Each row was made from one small tree. The marks that hang from a mark follow it in brackets, in the order of their numbers. Every link used is in the known rows. Write each row's tree.
In the rows, 128 means zero.
Known rows:
q_703(q_12(q_425) q_537): [ 76  94 115 144 105 103  92 119 144 166 111 124 119  95  95 164 128 192]
q_624(q_537(q_703(q_12))): [ 64  95 119 118 109 130  90 101 157 180 120 105 115 120  79 158 114 176]
q_355(q_640(q_703(q_12(q_425) q_537(q_624)))): [ 27  96 117 124 108 107 117  92 123 160  98 119 136  77 111 165 127 215]
q_35(q_640(q_355 q_703)): [ 96 116 112 149 121 107 116 140 112 128 117 126 121  80 133 116 173 131]
q_537(q_624): [109 120 125 142 114 123 122 136 149 137 104 107 132 106 119 109 143 159]
q_703(q_537(q_624) q_640): [ 98 107 122 126 103 129 120 119 149 149 113 111 131 109 117 127 162 176]
q_378(q_35(q_640(q_703(q_12(q_425) q_537(q_624))))): [ 11  96 100 148 113 114 104 107  95 181 122 121  94  47 102 178 153 172]
q_355(q_640(q_703(q_12(q_425)))): [ 62  95 107 150  96  95 122 112 123 130 107 135 156  90 121 139 136 187]
q_640(q_355 q_703(q_12)): [ 84 116 124 124 124 100  93 122 136 141  90 116 124  83 114 134 140 165]
q_378(q_35(q_640(q_703(q_12 q_537)))): [ 22 104 105 151 114 116  93 107 101 162 142 114  94  53 104 168 170 144]
q_35(q_640(q_355 q_703(q_12(q_425) q_537(q_624)))): [ 42  95 111 124 128 102  97 108 110 185  98 121  96  59 107 175 143 189]
q_703(q_12 q_537(q_624) q_640(q_355)): [ 97 106 128  91 131 117  91  97 150 175  94 111 114 100 104 144 146 183]
q_378(q_35(q_640)): [ 95 114 101 170 113 117 121 140 106 131 150 124 115  84 124 112 180 101]
q_378(q_35): [100 120 114 155 111 118 123 139 129 124 127 122 124  95 116 104 159 124]
q_640(q_703(q_12(q_425) q_537(q_624))): [ 33 100 120 133 105 111 100 112 136 172  89 113 119  72 100 176 125 216]
q_378(q_35(q_640(q_355 q_703(q_537)))): [ 57 116 111 137 130 114 114 122  92 148 130 123  92  59 121 138 181 126]
q_537(q_624 q_703(q_12 q_640)): [ 83  98 110 111 108 129  98 104 159 174 108 119 126 125 100 153 135 181]

Which tree is each row?
[113  98 118  99 110 131 118 113 149 163 114 123 125 136 101 119 144 162]
q_624(q_537(q_703(q_640(q_355))))
[ 47 103 126 108 124 103  96 109 132 180  73 116 108  71  99 167 122 211]
q_640(q_355 q_703(q_12(q_425) q_537(q_624)))
[ 64  98 120 130 113 111  96 111 145 179  98 113 115  89  94 166 120 205]
q_703(q_12(q_425) q_537(q_624))
[ 29 110 129 115 116 117 112  84 130 154 104 101 130  77 112 157 136 200]
q_355(q_640(q_703(q_12 q_537(q_624))))
[ 63 109 117 139 105 105 115 105 128 123 113 116 153  91 124 131 145 169]
q_355(q_640(q_703(q_12)))
[ 43  96 113 148  96 103  97 118 135 160 102 125 122  77 100 173 132 205]
q_640(q_703(q_12(q_425) q_537))
[105  88 112 114 111 101  94 113 140 169 103 140 124 101 103 150 143 188]
q_703(q_12(q_425) q_537 q_640(q_355))
[ 80 102 122 116 110 124  95 100 152 170 108 106 123 103 104 151 148 189]
q_703(q_12 q_537(q_624) q_640)
[ 78  88 105 138 103 105  97 122 149 170 108 136 124 114  91 166 115 186]
q_537(q_703(q_12(q_425)))
[ 79 120 130 122 122 111 110 126 132 138  98 115 116  85 117 134 152 171]
q_640(q_355 q_703(q_537))
[ 82  85 101 120  99 119 107 111 155 181 104 137 132 122  95 160 125 198]
q_537(q_624 q_703(q_12(q_425) q_640))
[130 104 116 115 120 104  96 118 146 145 103 128 135 111 115 117 154 155]
q_703(q_12 q_640(q_355))
[ 40 107 120 127 108 108 106  90 128 140 118 110 134  84 115 154 145 188]
q_355(q_640(q_703(q_12 q_537)))
[ 55 109 109 161 104 117 113 129 113 138 135 115 113  77 123 147 177 153]
q_35(q_640(q_703(q_537)))
[ 96  90 116  88 118 127  92  93 153 184 110 120 118 126  88 144 131 173]
q_624(q_537(q_703(q_12 q_640(q_355))))
[111  96 110  99 121 113  89 108 155 166 106 133 124 125 100 144 140 165]
q_537(q_703(q_12 q_640(q_355)))
[ 80 117 107 147 126 109 121 137  94 130 127 129 108  67 130 112 182 108]
q_378(q_35(q_640(q_355 q_703)))
[ 69 107 121 114 121 124  93 107 159 176 101 109 114 113  93 160 116 181]
q_537(q_624 q_703(q_12))
